Known rows, with every way that one mark hangs from another
zaped(batiz(galig) dibitir fulodu tibuv(kobi)): [-14.4  -8.4  11.3   2.9  22.9  37.7  -2.4  -9.9  32.9  -2.3   7.8 -17.2
 -17.8 -11.9 -15.1 -12.0 -21.5 -17.0  -5.4 -26.6  22.4  -5.7  -0.4]
vopu(dibitir(zaped(batiz))): [  8.3  -4.8  16.6   6.9 -10.7  -5.7  -1.7  -2.6  -8.5  -3.1   4.1  39.8
  26.3   7.9   2.9 -25.7  -1.9  -5.9   5.2  -4.9   8.0  -1.8  -6.9]
batiz(galig zaped(dibitir fulodu tibuv)): [-14.9 -10.2  17.0   5.5  15.4  11.0 -13.8 -17.5  26.9  -8.8  10.4  -1.9
 -32.7  -2.6 -17.3 -13.3 -24.5 -11.1  -0.8 -17.8  15.2  -3.7  13.4]
kapug(zaped(batiz dibitir fulodu tibuv)): [-14.1  -0.4  27.9   8.6  -4.1  39.6  -2.8  -9.2   9.3   4.7   3.0   6.0
   8.5 -14.2   2.3 -23.3 -21.7 -14.3  -0.2 -19.5   7.7  -8.5  -5.5]
vopu(dibitir(zaped)): [  2.0  -9.2  12.2   1.7 -13.2  -9.9 -23.6  -0.3 -21.1  -7.2   2.9  40.7
  21.3   7.3  -1.9 -21.4   6.2  -7.5   6.0   0.8   9.5   1.5   2.1]
kobi(tibuv): [ -5.1  -6.0   4.0   6.9  14.5  17.9 -40.0  12.8 -39.4   7.3   9.5  12.1
  -1.6  -3.4   6.2 -20.8   7.6  -2.7   1.5   3.7  14.0   5.1   6.0]
dibitir(zaped(fulodu tibuv(kobi))): [-10.7  -8.7  15.9  -8.6  -2.4  30.5 -22.6  -8.9 -11.4  -7.3  -0.3 -14.4
  -7.5 -10.1 -12.3  -5.2  14.5 -13.1  -8.5 -17.4  17.0   2.9  -1.1]
batiz(zaped(fulodu kapug tibuv)): [ -6.7   2.6   7.8  -0.6  -2.8  34.1 -18.5  -6.7 -18.7  -0.3   6.5   9.7
  -5.0  -3.6 -13.7  -4.4   4.8   0.2  -5.5 -14.2   7.5  -5.4  37.2]
batiz(zaped(dibitir fulodu kapug tibuv)): [ -6.7  -1.1   9.0   4.0   1.1  44.6 -19.5 -10.4  -2.7  -2.6   8.8  11.6
 -13.0   2.6 -15.6   1.0  -4.3  -4.7  -5.9 -21.2   9.0  -4.3  45.0]
togi(fulodu): [-16.6   0.9  12.1  -2.4  20.0  -4.7 -22.5   1.3 -40.0   4.2   6.4  18.0
   7.7 -19.5   0.4 -21.6   1.9  -5.6   5.8   2.3   6.2   0.3  13.8]
dibitir(zaped): [ -2.0  -5.8  16.7   6.1   0.9 -18.6 -22.0   2.4 -37.8  -2.8   4.0  31.0
   9.2  -5.4   0.6 -19.8  15.8  -3.6   4.3   2.4   6.9   5.6  -5.9]
batiz(galig zaped): [ -3.3 -11.2  14.8  16.8  21.1 -43.1 -15.7  -4.4 -19.2  -4.5  12.4  30.6
 -12.1  -0.5  -9.5 -26.7  -3.9   0.8   4.5   1.1  10.0  -3.3   1.9]
kekol(galig): [ -2.1  -5.0   7.8   9.7  11.4 -16.8 -25.7  17.0 -22.8  -3.4   3.2  30.8
  15.3  -6.8   8.4 -24.9  -2.5  -2.9   4.8   0.7  11.7   0.9  -5.6]
dibitir(zaped(fulodu kapug)): [ -0.9   2.2  16.3  -6.5 -14.5  -8.3 -17.4   2.9 -38.8  -2.2   1.9  22.4
  14.0 -17.4 -10.7  -9.1  12.8  -3.4  -2.7  -8.0   3.8   2.7  23.5]
batiz(zaped(fulodu tibuv(kobi))): [ -7.1  -6.3  10.7   2.6  11.2  37.9 -23.1 -14.7  -9.7  -6.5   5.5  -6.2
 -21.4   3.5 -15.4 -13.1   7.4  -4.2 -10.6 -19.4  17.1  -4.3  15.6]
dibitir(zaped(batiz(galig) fulodu kapug tibuv)): [ -9.4  -3.9  20.8  -6.4  -7.9  -2.3   8.9  -1.6  10.0   2.4   3.8  -6.1
   2.2 -24.5 -14.5  -7.2  -8.7 -11.1  -1.4 -14.1   7.9  -3.6   3.8]
batiz(galig zaped(dibitir fulodu kapug tibuv)): [-11.2  -8.5  12.1   4.0   7.3  14.7 -12.9 -11.9  15.1  -4.2  10.9   4.9
 -19.9  -4.5 -22.2  -0.8 -17.4  -9.4  -3.6 -19.7  11.3  -6.1  38.7]
zaped(batiz(galig) dibitir fulodu kapug tibuv): [-12.3  -0.6   7.8   0.6   9.0  29.7   2.5  -2.6  25.9   4.1   8.5  -1.7
  -0.7 -19.2 -13.7  -5.0 -25.2 -12.0  -0.9 -20.7  12.6  -6.8  20.5]
zaped(dibitir fulodu tibuv): [-16.7  -1.9   6.6  -4.1   6.6  54.6 -24.9  -5.7   5.0  -3.9   3.8  -1.2
 -10.5 -10.6  -3.8  -8.7 -10.3 -11.7   0.1 -16.1  14.9   0.2  14.7]
kapug(zaped): [ -6.3  -4.8  21.7  12.8  -0.3 -14.4 -25.9   3.8 -50.5   4.4   3.8  32.4
  25.1 -12.2   5.4 -31.7   5.7  -3.9   4.5   5.2   4.4  -4.7  -5.1]
vopu(dibitir(zaped(batiz(galig) fulodu kapug))): [  4.0  -3.5  19.7  -6.3 -18.2 -25.4   8.2  -2.9   8.3  -3.4   4.7  28.4
  23.8  -8.6 -16.7 -20.8 -18.0 -10.0   0.6 -14.2   6.8  -6.2  17.5]
zaped(batiz dibitir tibuv(kobi)): [ -6.2  -8.3   2.4  14.2  24.6  59.7 -11.4  -3.7   4.7   3.3   8.8   4.1
  -1.5   3.3  -0.2  -8.7   0.8  -9.9  -4.2 -18.2  19.8  -3.3  -1.3]

Rows
[-10.2  -2.9  28.5   8.2  -6.8   5.6 -24.5  -4.8 -21.6  -3.4   2.6  24.9
   9.7 -11.8  -2.7 -28.6 -13.3 -11.4   0.8 -12.6   6.7  -4.3   9.3]  kapug(zaped(dibitir fulodu))
[ -9.0  -4.6   0.7   6.0  13.7  12.8   1.1   6.3  -2.6  11.1   9.1   8.7
  10.6 -17.0  -7.3  -8.2  -6.7  -5.7   3.0  -1.6  10.4  -6.4   5.5]  zaped(batiz(galig) kapug tibuv)
[ -5.6  -4.9  15.7   6.4   0.9  16.5  -0.8  -1.5  -6.1   4.2   4.3   9.6
   5.2  -6.6   5.6 -15.0   7.7  -6.2   2.8  -4.4   8.9   2.0 -20.5]  dibitir(zaped(batiz tibuv))
[ -9.9  -4.7  37.5  12.3   6.1 -24.4   2.9  -7.5   8.3   1.6   6.3  17.4
   7.1 -18.4  -5.7 -36.3 -33.5 -14.1   2.6 -16.6   7.3  -9.4  -7.6]  kapug(zaped(batiz(galig) dibitir fulodu))
[ -4.1   1.2  12.9   5.8  12.2  -4.0   1.5   1.5   7.6   2.8   9.8  18.7
   6.1 -16.5 -13.3 -17.1 -24.2  -5.4  -0.4 -18.7   9.0  -5.0  24.6]  zaped(batiz(galig) dibitir fulodu kapug)
[-11.9   5.1   9.6  -3.4   7.5  45.7  -4.1  -2.3   2.1   4.0   2.8  -1.3
  -0.8 -17.2   0.0 -20.3  -7.6  -4.7   0.4 -12.9  11.7  -3.6  -3.5]  zaped(batiz fulodu tibuv)
[ -5.5  -7.7   3.2  14.7   8.1  37.1 -22.7  -5.2 -12.7   0.9  11.8  26.3
  -6.6  10.7  -8.2   2.5   4.1  -2.0  -2.5 -11.7   8.9  -3.2  38.2]  batiz(zaped(dibitir kapug tibuv))
[-15.6 -12.3  25.2  17.9   9.0   2.9   1.4  -5.7  16.2   7.7   8.0   9.2
   7.9 -12.5   0.5 -25.3 -25.8 -16.5   5.6  -8.0  10.7  -8.9 -20.1]  kapug(zaped(batiz(galig) dibitir tibuv))
[-12.7  -6.7   6.4   8.8  21.1   7.7   0.0   1.4   7.5   6.4   8.4   6.1
  -0.5 -16.5  -0.3 -20.3 -11.9  -6.8   5.7  -0.3  14.1  -5.0 -17.8]  zaped(batiz(galig) tibuv)
[ -5.3 -14.7   5.6  18.0  20.8  40.9 -27.0 -13.4  -3.7  -4.7  11.4  10.2
 -20.6  18.8  -8.5  -3.9   6.9  -7.2  -7.3 -18.2  19.3  -2.7  16.3]  batiz(zaped(dibitir tibuv(kobi)))
[-15.8  -9.2  27.9   3.2   5.1  10.7  -0.1  -8.3   6.4   3.4   3.0 -15.9
   2.9 -20.0 -12.2 -26.8 -15.3 -15.8  -6.1 -18.7  15.4 -12.3 -18.1]  kapug(zaped(batiz(galig) fulodu tibuv(kobi)))
[-10.4  -5.5  26.2   8.2   1.5  50.6  -7.0 -11.3   7.8   3.2   2.9  -4.3
   6.1  -8.5  -4.8 -20.5 -11.3 -16.8  -8.7 -28.1  14.9  -9.7  -1.2]  kapug(zaped(batiz dibitir fulodu tibuv(kobi)))
[  4.1   7.3  23.1  -1.7 -11.1  -7.8   3.1   2.2 -23.9   4.4   4.4  22.1
  18.3 -16.6  -7.3 -14.9   2.6  -2.2  -3.5 -13.9   1.6  -1.3  14.5]  dibitir(zaped(batiz fulodu kapug))
[ -9.7 -12.2   3.9   9.3  26.4  18.3  -4.8  -1.4   5.2   5.1   8.7  -5.9
  -4.4 -10.0  -8.1 -16.9  -2.8 -10.1  -1.6  -8.4  20.4  -5.2 -16.6]  zaped(batiz(galig) tibuv(kobi))
[-15.0  -1.8  12.2  -4.7  13.7  13.2   2.3  -3.2  18.6   2.8   5.3  -8.3
  -8.7 -23.5  -7.5 -22.3 -20.7  -9.6   1.8 -11.0  14.1  -5.1 -10.5]  zaped(batiz(galig) fulodu tibuv)
[  6.1  -6.9   6.4   1.3 -19.3  -3.5 -22.0   5.1 -33.0  -3.0   3.6  47.2
  33.8   4.1  -6.1  -9.0  12.4  -5.5   2.5  -1.2   5.7   0.0  29.1]  vopu(dibitir(zaped(kapug)))
[ -5.2   3.8  17.9  -5.6 -14.9  27.3   2.7  -0.2  -7.7   5.0   1.9   1.9
  11.5 -17.9  -7.1  -4.8   3.7  -6.6  -4.6 -15.1   5.0  -0.8  10.2]  dibitir(zaped(batiz fulodu kapug tibuv))
[-14.0   0.8   0.7  -4.8  -0.9  59.2 -25.4  -2.1  -7.5   0.0   4.5   6.8
   1.5 -13.4  -9.8   4.5  -5.5  -8.8  -2.7 -17.1  11.8  -1.5  38.0]  zaped(dibitir fulodu kapug tibuv)
[  4.9   1.0  21.9  -4.6 -16.3   0.4   0.2  -7.8   4.3  -6.0   1.1  28.2
  19.4   0.5  -3.7 -29.0 -10.9  -8.3   1.4 -15.6   7.7  -2.8   1.1]  vopu(dibitir(zaped(batiz fulodu)))
[  4.6 -10.5   4.0   1.9 -12.2  42.3  -4.8  -2.7  -4.8   2.3   4.1  18.2
  29.4  12.5 -10.0  -0.3  13.5 -11.3  -6.1 -15.6  14.2  -5.3  17.1]  vopu(dibitir(zaped(batiz kapug tibuv(kobi))))
[ -8.1   8.3   4.1  -4.1  -2.0  50.2  -3.9   2.1  -8.9   7.7   3.7   4.5
  12.9 -17.5  -5.4  -7.2  -1.6  -2.3  -2.9 -14.5   7.9  -5.8  20.3]  zaped(batiz fulodu kapug tibuv)
[ -9.1 -22.1   8.2  18.5  28.3  13.1 -21.2 -14.4  11.5  -6.5  13.3   1.3
 -27.9   9.7 -16.6  -7.9  -4.3 -11.9  -5.5 -15.4  21.7  -3.5   7.9]  batiz(galig zaped(dibitir tibuv(kobi)))
[-13.1  -3.6  16.9 -10.3  -9.1  19.6 -19.2  -6.1  -9.6  -4.9  -1.3  -5.2
  -5.4 -15.5  -5.5 -10.3   5.6 -10.0  -0.7  -8.5  10.6   4.0  -3.6]  dibitir(zaped(fulodu tibuv))
[ -9.4  -7.7   2.3  11.1  17.2  20.8  -1.0   2.7  13.4   8.6  11.2  13.6
   4.8 -11.8  -6.6  -3.1 -16.1 -10.0   2.6  -9.8  12.3  -5.2  11.4]  zaped(batiz(galig) dibitir kapug tibuv)
[ -8.0  -7.0   6.5   0.0  -9.6  18.5 -20.7   4.6 -32.1   3.2   3.0  14.8
  13.6 -11.1  -3.2   4.4  20.4  -6.5   0.4  -0.5   7.5   3.0  15.7]  dibitir(zaped(kapug tibuv))
[  0.6   4.5  27.9   0.0  -2.8 -12.2   1.7  -3.0 -12.5   0.3   3.3  18.4
   5.8 -12.2  -1.9 -26.6  -2.2  -4.0   0.2 -12.9   5.8   1.0  -9.6]  dibitir(zaped(batiz fulodu))
[-10.1 -10.0  23.5  -3.8   6.4   0.4   4.0 -10.0  18.9  -2.3   2.9 -20.7
 -13.0 -17.1 -14.9 -14.2  -4.7 -15.6  -6.7 -20.7  18.2  -2.2 -17.9]  dibitir(zaped(batiz(galig) fulodu tibuv(kobi)))
